Each row comes from the steps of one walk. Every step used is in the known rows, and no mark comes twice. Write the walk behind each row, first mark first.
Known rows
T/Q/P: [ 22   4  -4  -3 -16 -23   5  -9   2   3  -3  14 -30  -1   6 -16  28 -10
   6   6   5   7  10  -4  13   0  -7  -8  -9 -13  -6  27  -4  -2  16  19
  14   6   2]
U/Q: [-10   4   1  -3  -1 -14  10   5   6  12  11   7  -4  -6  -1 -14  11   9
  -2   0  -3  -2   6   1  15   0   4  -2 -15  13  -5  14   1 -22  15  -1
  -7  -2   5]
Q/U/E/T: [  5  24   7  -5   8  -6  16  -8  21  -7  -1  20   0  20   8   9  -1   9
   4  -8  -8   4   4  11  17   4   7 -17   1  -6 -12 -12  -8 -12  -9   6
  -2   4   2]
T/E/Q/U: [ 19  15  32  -2  20 -22   6 -16  17  26  20  12  -7  16   1 -21  17   0
  -2  16  -9  -2   5  -4  39   2   5  11   3  -6 -27 -10   3 -30   8  -7
   7  -7  -9]
E/Q: [  6   6  10   4 -10  -9  12  -8  19  15  -2   5 -18  10   3 -22  22  -3
  10  11  -4  -3 -14  -6  28  -5   0  -5  -9  -4 -11   3   2 -31   6  -4
   2  -9  -9]
Q/U: [  5   1  19  15  23 -24   8   2  19   4  11  19  -8   4   0  -7   4  -4
   3  10   1  -5   5   5  26  -7  14  -8  -9 -11 -12   8  -6 -32  -1   6
  -2 -11  -6]
Q/U/F: [ 18  -5  12  21  25 -28   8  17  19  -5  -2  10  -5  -6 -14  -7   8 -19
   8  -2  -3   5   5   4  21 -19  24   9  -9 -19 -11  15 -20 -42  -7   3
  -9 -17  -6]
T/E: [  7   1   2  -7  13 -17   4   1   4  19   9  20  -4  -4  -3  -6   7   0
   2   9   5   0  -3  -8  15 -18   4  18 -13  16 -17  -1 -11 -39   4  -4
   8  -7   3]
E/T/Q: [  8   1  -5  -9 -14   1  30 -13   6   7  -5   8 -18  16  17   3   6  -3
   1  -5  -7  16  -4 -12  23 -13   0 -15 -23  -1   4  10   0 -13   0   4
   9  11  -2]
E/T: [ -5   0   0   2  -7  -1  17  -6  11   1  -7  12 -10   8  11   6  -5   5
  10   0   1   6 -17  -5  21 -19   7 -19 -29  14  -7   9  -4 -26  -2  -2
   2   0   3]
E/Z: [-10  -8   7   3 -12  -9  15   2  -4   4   6  11 -13   1   6 -20  11   1
  13   4  -6  11   3 -15   4  -2  -1  -2  -7   3 -12   1  -6 -24  -1   0
   0   6  -3]
E/T/Q/Z: [ 19   4   5  -5 -25   3  38 -15   1  11   1   2 -39  12  23 -18  -1  -1
   0 -17 -19   3  -7  -9  22 -10   5 -14 -16  11   9  -5  -3  -1   1   3
   7  23   4]
U/E/Q/Z: [ 20  25   9  -6 -24  -3  16  -7  21  16  -3   6 -35   8   3 -43  21   4
   9  -7 -22 -15  -3   8  13  11  -6   0  19   2  -4 -26  -4  -4   2   0
   3   4   1]
Z/Q/T: [ -6 -10  -3   0  16  -9  14   9 -10  17  12  23  10  16   4  25   3  -5
  -1   1   2 -25   7 -22   5 -35 -12   4  -2  -4 -10  22   0 -17   0  18
  -6  -8  -2]
T/Q/E: [ 11   1  -1   4  11 -12  11 -15  -3  11   3  19 -23  14  -5 -10  10 -15
   3   0   8  22   7 -16   4  -8  -3   8  -9  -9   5  12  15 -14   4   9
  12   4  -6]
U/E/Z/Q: [ -2  10  -4 -22  -9  -5  18   2  -6  10   6  19  -9  10   1  -4  22  13
   5   2  -8 -12  24  -9 -10   3 -20  12  20 -17 -16  -9   0  -8 -12  19
  -4   6   8]
P/Q/E: [-15 -10  13   9  33  -9  -4  -8   2  -3  -1  22 -16   1 -13 -19   0   3
  10  16  27   8   7 -22   2  -5  -2  13  -8  15   3   2   7 -24  10   6
  -6  -9   3]
P/Q/E/U/F: [ -4 -12  -3  13  24  -4   3   2  -1 -26  -8  19  13  -6 -26  -8   8 -18
  11   3  21  24   9 -22  -8 -18   3  34  -5   4   4   9 -14 -30  -1  19
   8 -15  -5]
P/Q: [-19 -14  10   4  19  -8   8   5   7   1  -6  18  -9  -5   3 -24   7   6
   9  18  17  -3   5 -18  17  -5  -1   6  -8   8   1  -1 -13 -31   9   5
  -9 -15   2]
Q/Z/E/U: [ 11  16  -6   4  -5  -2  14   0  -4  -9   9  20  16 -14   3 -10   0  -2
  -9  -4 -13  -6  10  15  -5 -22   3   8  10   0  -1   4 -15  -5  -6  25
   8  -8  10]
E/U: [ -3  -2 -10   0  -3  -6  12   5  13  -6  -1  21  17  -3   4   1  12 -13
   2   5   3   8  -8  -1   8 -17  -4   3 -11   3  -7  11 -17 -31  -3  21
  18 -15  -3]
P/Q/Z/E/U: [ -5   3   3   4   9   4  13   2  -8 -17   6  22  14 -16   3 -26  -2   8
  -8   6  -4  -7  23   1  -1 -12  -2  14  16   6  10  -7 -21   1   4  26
   0  -9  11]
T/E/Q: [ 14  11  13 -11   0 -13   4 -12  11  28   7  11 -11   8  -3 -20  20   1
   4  15  -4  -1  -8 -11  30  -5  -2  15  -6   9 -20  -6  -1 -33  10 -11
  11  -6  -4]
T/Q/Z/E/U: [ 25  17  -7  -4 -13   1  27  -6 -10  -5   7  17   5  -3  10 -18  10 -11
 -16  -8 -19   6  26   7  -1 -15  -2   9  12 -17   9   2 -15  11  -2  32
  16   3   3]
P/Q/T: [-28 -18   9   8  25  -2  11   8 -10   3   7  21   7  11   6 -13  -5   0
   9   9  13  -3   8 -33   8 -11  -3   0  -5  15   3   3 -14 -13  13   7
 -13  -7  -7]

Write each row's walk
[ 12  19   4 -10  23 -19  10   5  14   8   8  28  -2  14  -5   8  15   6
  -5   5  -5 -27  24   7  13  -3  -6   7  22 -30 -18  -2   0 -18 -11  27
  -4 -10   6]
Z/Q/U/E
[ 24  24  -9  -8 -18  -5  10 -23 -10 -10  -6  12 -10   2  10   7  10   7
  -3   1  -2  15  20   2   7 -11  -4 -22  -7 -21   0  32   1  20  11  19
   5   7  13]
Z/E/T/Q/P
[ -8   7  17  -1  30 -11   7   6  16  -7   1  27  -1   9  -1 -22   8  12
   3  13   5  -6  24   0  15  18   1   4  19 -11  -4 -20 -17 -13   4  15
  -9 -11   2]
P/Q/U/E
[ -9 -22  -3  -6  26   1  11  16 -20 -10   8  20  46   4  -9   1   1 -18
   4   0  10  17  13 -35  -4 -26   2  44  -2  18  -4   2 -38 -25   6  15
   8  -9  -9]
P/Q/T/E/U/F
[ -1  15  -5   3   0   2  12  -7   1  -9  -2  15   8  -1   6  16  -7  14
  -2   0   0   5   0   2  11 -26   9 -15 -14  -3  -7  17  -4 -15  -5   2
  -8  -6   9]
Z/E/T
[ 23  26 -14 -24 -32  -4  14 -17   3  -9 -12  14 -22  15  13  -4  19   5
  11 -10  -5  15  10   2   2  14 -14 -19   0  -9  -2  11  -3  20  10  21
  12  18  11]
U/E/T/Q/P
[ 12   6  15   0   4  -8  30 -11  11   6   4  10 -14  25  18   2   3  -4
  -6  -2 -12  14   7  -6  33  -3   8 -19 -12 -18  -1   5   3  -9   0   9
   5  11  -8]
E/T/Q/U
[-10  10   2   2  12 -15   0  -9  -1  10  16  14 -10   1 -15  -9   5   5
   1  -4   9   7  10  -5  -2  -3   3   3 -14  19  -3  17  20 -16  15   2
  -1   2   6]
U/Q/E
[ 10  15  -6  -6  -8   2  27 -14  -6  -1  -3  14   1  10  12   9   4   6
  -9  -2  -8  18  14  -3  12 -17   1 -11 -11 -18   5  17  -1   2  -2   8
  -1   4   5]
Z/E/T/Q
[  2  27   6  -4 -14   5  22  -9 -10  -1  17   0  -7  -8   7 -10 -12  27
 -16 -19 -21  -8  12  13   8  -9  12 -15  -5  20   4   7   5  11   9  -1
 -14  14  20]
U/Q/Z/E/T
[ 17   4  -4  -7   0 -23  -7   0   6   5   1  19 -20 -10  -2   8  22   2
   5  13  12 -27   9  -1  10 -20 -14  -3  -4 -13 -19  35   2 -16   7  29
   3  -9  14]
Z/Q/P
[  2  12   0  -5 -13 -21  -5  -2   3   1   7   7 -15 -15  -5 -16  19  11
   2   2   3  -6  12   6   7   7  -2 -12 -11  13 -10  31   2  -4  28  14
  -1   1  11]
U/Q/P
[ -5  -4  11  10   0  -9   5 -15  -8   0  10  16 -22   8  -7 -17   3  -3
  14   2   6  19  10 -16 -14  -5  -2   4  -4   7 -11   4  13 -19  -3   1
   2   8  -4]
Q/E/Z
[ -1  19 -11 -11 -12   4  17  -5  14  -5 -13  18  -5  11   8   8   2  11
  11  -7  -2   8 -10   2   4  -4  -4 -12 -10   8  -7  -7 -10 -16  -8   2
   1   3   8]
U/E/T
[ -6  -7   3  -9  -4  -9  16   0  -8  13  11  14 -18   3   5  -2  16   7
   4   8  -5 -15  13 -20   4 -12 -12   7   3 -10 -15   8   3 -22  -6  14
  -2   3   2]
E/Z/Q
[-15   5  27  -5  15  -6  15   2  -1  -9   7  21  -4  13   5 -37  10  17
   9  10  -4   5  38 -10   2  33  -6   6  29 -13  -8 -30 -13  -3   2  12
 -14   6  -2]
P/Q/U/E/Z
[ -5  13  -7 -22   1  -7  11   0  -6   8  21  14  30  -6  -2  -4  14   3
 -14   0  -4   7  12  -3   8  -3  -2  22  -9  28 -13   4  -7 -22  15  13
  24  -1   5]
T/E/U/Q
[ -2   4  -6   5  11  -7   3 -10   6 -10  -1  27  13   3 -10   5   7 -16
   3  -1  15  17  -7  -5  -7 -20  -3  10 -11   9  -7  13   5 -27  -4  21
  25 -11  -4]
Q/E/U
[  4  24   8   2  -3 -11  11   0  -8   8  21   6  -6 -18  -3 -24   0  20
 -15 -11 -17 -15  25  16   3  -8   9   1   5  11   2   8   2   6  13   5
 -16   6  18]
U/Q/Z/E
[  3   0   0   2  25 -16  -2  -7   2  14   8  25 -16   8 -16  15   6  -1
   1   6  16 -15   4 -13   0 -29 -11  14  -6  -6 -12  21  22 -27  -4  18
   2  -9   7]
Z/Q/E
[ 10  -7 -16 -14  21  -7  15  14 -19   7  15  22  45   7 -15  33   7 -23
  -4  -8  -1  -6  15 -26  -6 -50  -7  47   0  -1 -14  20 -21 -30  -8  28
  15 -11  -4]
Z/Q/T/E/U/F
[ -3  -3   3  -3  18 -14   6   3 -13  21  22  22  16  13   0   5  -6  -7
   3   3   4   1   1 -22   3 -28   0  16  -9  20 -14   5 -15 -23   7  -1
   5  -2  -6]
Q/T/E
[ 14  12   6  11   2 -11   8   1  -1   4  10  16 -13 -16  -1 -18  -4   4
  -4  -1 -10 -14  10  12   3 -25  11   2   5  -2  -1   3  -9  -8  -3   5
  -9  -6  11]
Q/Z/E
[ 18   6  18   7 -19  -9  15  -8  15  19   6   1 -42   2  10 -43  16  -1
   7   0 -18 -15 -12  -2  29  -2   2  -5   0   8  -5 -10   0 -17   6  -6
   0   2  -2]
E/Q/Z
[ -2  15 -13   2   4  -1   6   1   1 -14   3  25  36  -8  -3   8   8  -5
  -8   7   4  10  13   9  -3 -25   0   6   0 -12  -7  17 -17 -16  -7  25
  11 -20   3]
Z/E/U
[  8  -1   8  -2  -6  -9  20 -22 -18  10  12  13 -30  18   2 -21  13 -10
   7  -3  -2  30  22 -25  -9   3  -9   7  -1  -9  -2   3  18  -1  -1   7
   9  20  -8]
T/Q/E/Z
[-20 -16  12  -3  31  -4   5   3 -19  12  16  24  16  11   3  -9  -7   4
   3  13  13  -1  13 -37   7 -15  -5  21  -1  28  -4  -5 -17 -19  14  -1
  -5  -4  -3]
P/Q/T/E
[ 11  12  28   9  10 -15  10  -9  25  15   9   8 -12  13   4 -23  19  -2
   2  14  -8  -5   4   4  40   4   6 -11   1 -19 -17   0   4 -26   7   0
  -2 -13 -14]
E/Q/U
[  8   2   5 -12 -17 -17   4  -5 -11   1   8  12 -25  -5   4  -8  25   9
  12   8   2 -19  20 -12   1  -3 -18  -4   6 -12 -24  25   8  -7   7  25
   3   7  10]
E/Z/Q/P
[ 14  17  15 -13  -6 -10  28  -8   0   7  13  16 -14  26  11 -28  22  -1
   1  -6 -23  18  38  -6   0  30  -5   2  25 -33  -7 -20  -7  10  -4  14
   4  21  -9]
T/Q/U/E/Z
[  1 -15  23  20  40 -21   8  16  12 -12  -5  12  -5  -7 -15 -22   9  -8
   8  11   7   3  18 -10  25  -6  19  15   0 -12  -2   2 -26 -35   4   6
 -18 -21  -4]
P/Q/U/F
[ 25  12   3   3  -5 -11  22  -5 -10  10   9  13 -22  -4   7 -24   7  -4
 -11  -6 -17  -4  24   5   8 -15   6   7  11 -18  10   3  -7   6   1  15
  -2   6   8]
T/Q/Z/E
[  0   6  -9  -6  17  -5   4  -7  -3   1   6  29  11   8 -13  23  11 -12
  -4   5  13  -4   9 -12  -7 -29 -14  19  -1  -5 -11  21  15 -24 -10  35
  21 -12   3]
Z/Q/E/U
[ 28  20  12 -12 -13 -20 -11 -18   7  17   6   9 -23   0  -1 -23  30   3
  10  16   3  -5   2  -4  22   4 -10   2  -2   7 -28  11   2 -18  25   0
  16  -2   2]
T/E/Q/P
[ 25   2  10   9   4 -13  31   2  11  -3  -3   3 -11  15   1   4   5 -20
   1 -14 -14  25   7  -9  31 -13  19  -3 -17 -25   0  13 -12 -19  -5   6
  -2   5  -8]
E/T/Q/U/F
